Every row comes from one small tree of marks. The marks that hang from a mark follow it in brackets, in the order of their numbers. Every link used is in the known rows. Which tree was each row made from?
Known rows:
z_641{z_240 z_422{z_301{z_747}}}: [  6  -6  20   4  29  49   7  24 -32 -40 -32  15 -42   7   1   2  -4  -5
  18  35  17]
z_641{z_240{z_301 z_692{z_422}}}: [ 58 -10 -16 -26  14  15 -36  -4   8 -28 -27  23  11  23   5 -37  -4  13
   8  35  25]
z_422{z_301{z_747{z_721{z_240}}}}: [-12 -19  12  20  20   0  38  17 -29 -12  -5 -30  31  25  15  -9   1 -21
 -28  44  20]
z_721{z_422{z_301} z_747}: [ 33   2   5   5  -2   9  39  -9  51 -16   0   5   8   7  11  23   6 -10
  35  18 -28]
z_747{z_641{z_422} z_721{z_240{z_301}}}: [ -3  30 -37  -9  48  -3 -20  11  15  -6  -7 -30  27  56  14 -40   0  24
 -22  21  40]
z_641{z_240{z_692} z_422}: [ 63 -22  -4  20  24  13 -20   4  -3 -27  -8  44 -37  10   0   8 -17  24
   5  24   9]
z_422{z_301{z_747{z_641 z_721{z_240}}}}: [-29   2   7   9  22  17  20  26 -46 -10  -6 -45  31  38  11 -34   5  -9
 -31  37   1]
z_721{z_422}: [ 24   9   8  16 -10 -38   7  -7  20 -20   2  -2  20  32  23  48  10  -1
  30   2 -30]
z_240{z_301{z_747} z_641 z_692}: [ -1 -27 -20 -17  15 -43 -46   7  -1   2 -50  20  -2  48  20 -42   0   1
  -1  20 -29]
z_721{z_240{z_301 z_641{z_422}} z_747}: [  9  10 -40 -32  35  30  11  -2  53   5 -31  16 -14  34  -1 -38  -1 -12
  38   9  15]
z_240{z_641{z_422{z_301}} z_692{z_747}}: [ 56 -26  -2  56  48  50   2 -18  21 -49   6  50 -48  36 -18 -12 -26  30
  40   4   4]
z_747{z_641{z_240{z_301}}}: [  8   5   2 -34  -8   0 -51  28   2 -19 -27 -27   7  34  40 -43  17   0
  38   4  -5]
z_422{z_301{z_747}}: [-10 -15  37  24  12   9  26   2  -6 -29 -25 -20   7  11  10  12   6 -14
  11  31 -15]
z_240{z_301 z_641{z_422} z_692}: [ 33 -12 -41  -2  42  -8 -46 -11  38 -19 -32  46 -24  41  -1 -29 -19  28
  19   8  -1]
z_422{z_301{z_747{z_641{z_240{z_692}}}}}: [ 17 -26  17  -1   4  27 -24  30 -58 -17 -29   1 -21  17   7 -42   3   4
 -10  39 -29]
z_641{z_240{z_301 z_692}}: [ 55 -36  -6 -11  -6 -31 -46  11  16  -8 -26  11   4  19  33 -31   6   5
  11  23   7]
z_422{z_301{z_747{z_721}}}: [-14 -14  15  20  22  -7  13  16 -12 -33  -6 -16  17  20  24   0 -10  -1
 -20  35  -2]
z_422{z_301{z_747{z_641{z_240}}}}: [-13  -5  30 -12  -1  42 -12  40 -54 -30 -29 -22 -16  19  17 -30  10 -12
  21  24 -23]
z_721{z_240 z_747}: [ 25 -11  12  11   0  12  53  -7  36   4   0 -18  20   8   7  10  11 -25
  19  20  -6]
z_240{z_301{z_747{z_721}}}: [-23  -3  -9 -13  21 -61 -29  19  12  -8 -27 -25  37  45  47 -18   8   3
 -29  29   7]
z_641{z_240{z_692{z_422}}}: [ 64 -16   2  -1   9  37 -10  -4 -18 -39  -5  36  -5  12  -9  -6 -16  11
   9  30   6]
z_721{z_747}: [ 21  -9  14  10   4   4  27  -9  53 -16   0  -2   6   3  16  19   2  -5
  27  12 -28]
z_301{z_747}: [-14  -7  30  16   8 -22   9   5  -8 -17 -22 -17  11  23  20  25  11  -9
   3  22 -27]
z_301{z_747{z_641 z_721{z_240 z_422}}}: [-27  30 -16 -12   5 -42  -1  32 -52  14  -2 -34  39  68  24  -3  20  -5
 -38  24 -19]
z_692{z_422}: [ 22  15  15  13  21  35  21 -26  15 -50  -1   0  20  20  -8  25  -9   5
  27  18   1]
z_641{z_240}: [ 31 -21  25   6 -17   6  -7  19  -6 -34  -2   2  -8  10  29  12   1 -10
  43   5  -6]

Write each row's tree:
[ 13  23   0   8  46  74  26  -8  43 -33  -8  -1 -26   5 -16 -11 -10  21
  24  23 -15] | z_721{z_747{z_641{z_422{z_301}}}}
[ -6  -2  -8 -13  21 -44 -47   8  -4   9 -47 -23  21  46  20 -42  20  18
 -33  35 -33] | z_240{z_301{z_747{z_641}} z_692}
[-23  11 -27 -40  -6 -45 -13  19 -18  21 -48  -7  23  69  25 -22  27 -35
  22  10 -15] | z_721{z_240{z_301{z_747} z_641} z_422}
[ 28   4  -9 -18  22   6 -33  14  26 -29 -30   9 -18  22  24 -10   3   9
  35  14  33] | z_641{z_240{z_301} z_422}
[-18  -6  10 -15  10  25 -25  52 -59 -32 -10 -17  -6  29  31 -42  -4  -1
 -10  28  -9] | z_422{z_301{z_747{z_641{z_240} z_721}}}
[ -4   5  20  10   1 -17  21   4 -10 -18 -23  -9  13  27  15  30  15 -14
  11  29 -27] | z_721{z_422{z_301{z_747}}}
[ 10 -14  -4   1  35  58   7 -12 -33 -41 -30  42 -15  29 -31 -30 -26   3
   5  36 -21] | z_240{z_641 z_692{z_422{z_301{z_747}}}}
[ 48  -4 -21   5  33  21 -29 -25  30 -37 -13  31   4  64  -4 -44  -8  22
  35   6  10] | z_240{z_301 z_641 z_692{z_422 z_747}}
[ 29 -30 -25  -6   8 -30 -45  -8  34 -11 -28  25   3  40  18 -36 -10  11
  26   3 -22] | z_240{z_301 z_641 z_692}
[ 15  26  -3  41  52  15 -17   5  12 -46  32  -9  -7  59  15   1 -10  47
   1  -3  14] | z_692{z_747{z_641{z_422} z_721}}
[ 21  -4 -17 -14  -9  35  47   3  21  -1  -3  16  -3  25  -2 -11   0 -35
  55   7 -24] | z_721{z_240{z_641} z_422{z_301} z_747}
[ 11  23 -14 -30  25  23 -51  22   6 -28 -31  -7 -20  34  20 -34   7  20
  30   9  15] | z_747{z_641{z_240{z_301} z_422}}
[  7  10   8   6  42  56   6 -13 -36 -33 -28  -2   7  27 -32 -31  -8  20
 -26  53 -23] | z_240{z_692{z_422{z_301{z_747{z_641}}}}}
[  1  26 -18  16  43  20   4  10  -9 -18  15 -18  11  45   0  -9 -11  21
 -20  17  21] | z_747{z_641{z_422} z_721{z_240}}
[ 47   5  -3 -12  14  53 -28   5 -35 -38  -6  21  -7  25 -12 -30 -12  24
   6  25 -12] | z_747{z_641{z_240{z_692{z_422}}}}
[-29  13 -24 -25  42  -4 -33   9   9 -18 -54  18 -24  49  12 -22  -3   3
  22   9  -4] | z_240{z_301{z_747} z_641{z_422}}
[ 13   9 -41 -47  -9 -18   7   7  44  23 -25   7  17  49  21 -28  18 -30
  45   0 -17] | z_721{z_240{z_301 z_641} z_422 z_747}
[ 43  19  -6   9  40  17 -30 -25  26 -30 -10 -11  26  62  -3 -44  10  39
   2  21   8] | z_240{z_301 z_692{z_422 z_747{z_641}}}
[-27   5  31  11  16  25   7  10 -25 -29 -26 -35   5  25   7 -12   9  -2
   8  27 -35] | z_422{z_301{z_747{z_641}}}
[ 10  -1  -2 -11  -4   7 -40  42 -29 -35  17  -9   1  32  40 -25 -11  14
   9   1 -10] | z_747{z_641{z_240} z_721}
[ 47 -33 -11  21  10 -19 -15  -8  22   3 -10   4  12  64  14 -47  10  -4
  29   2  13] | z_721{z_240{z_301 z_641 z_692{z_747}}}
[ 31 -33 -27  -5   4 -23 -19  -5  16  10 -27  10  16  44   8 -47   0  -9
  17  11   1] | z_721{z_240{z_301 z_641 z_692}}
[ 25  14 -22 -30  -6 -37  23  -2  57  28 -21 -21  41  34  25  -4  33 -26
  17  22   0] | z_721{z_240{z_301} z_422 z_747}
[-10   9 -11   0   0 -57  17  23 -35  12   0 -19  40  54  28  19  15 -17
 -36  28  -1] | z_301{z_747{z_721{z_240 z_422}}}
[-24  -1 -19   5  53  33  -4  19 -18 -44 -14  32 -34  37   2 -17 -34  11
   2  18   2] | z_240{z_641{z_422{z_301{z_747{z_721}}}}}
[-11 -12 -10 -36   4 -44 -48  47 -19 -10 -29 -12  14  38  57 -36  10  -7
 -15  28  18] | z_641{z_240{z_301{z_747{z_721}}}}
[ 37 -10 -17   4  24  38  -7 -22  -1 -42  -6  50  -9  33 -22 -11 -30  16
  25  10 -22] | z_240{z_641 z_692{z_422}}
[-11  12  -8   0   4 -65  -9  21 -17  -9   0  -3  26  49  37  29   6   3
 -27  19 -22] | z_301{z_747{z_721{z_422}}}
[-36  19   6 -23  14 -29 -34  14  -1  -5 -47 -45  26  47  31 -29  28   2
  -3  21 -25] | z_240{z_301{z_747{z_641}}}
[ 23  -1  -6  19   4 -22   8   5  17 -34  21   1  26  29  27  22  -9   9
   9  16  -4] | z_747{z_721{z_422{z_301}}}
[ 50   6   4  56  44  24  10 -15  -3 -10  12  -6  -8  53 -18  -9   6  31
  -9  17  14] | z_721{z_240{z_692{z_747{z_641{z_422}}}}}
[ 36 -26   8  16  35  33  -5  16 -34 -26 -32  37 -45   6  -9 -11 -11  11
 -12  49  10] | z_641{z_240{z_692} z_422{z_301{z_747}}}
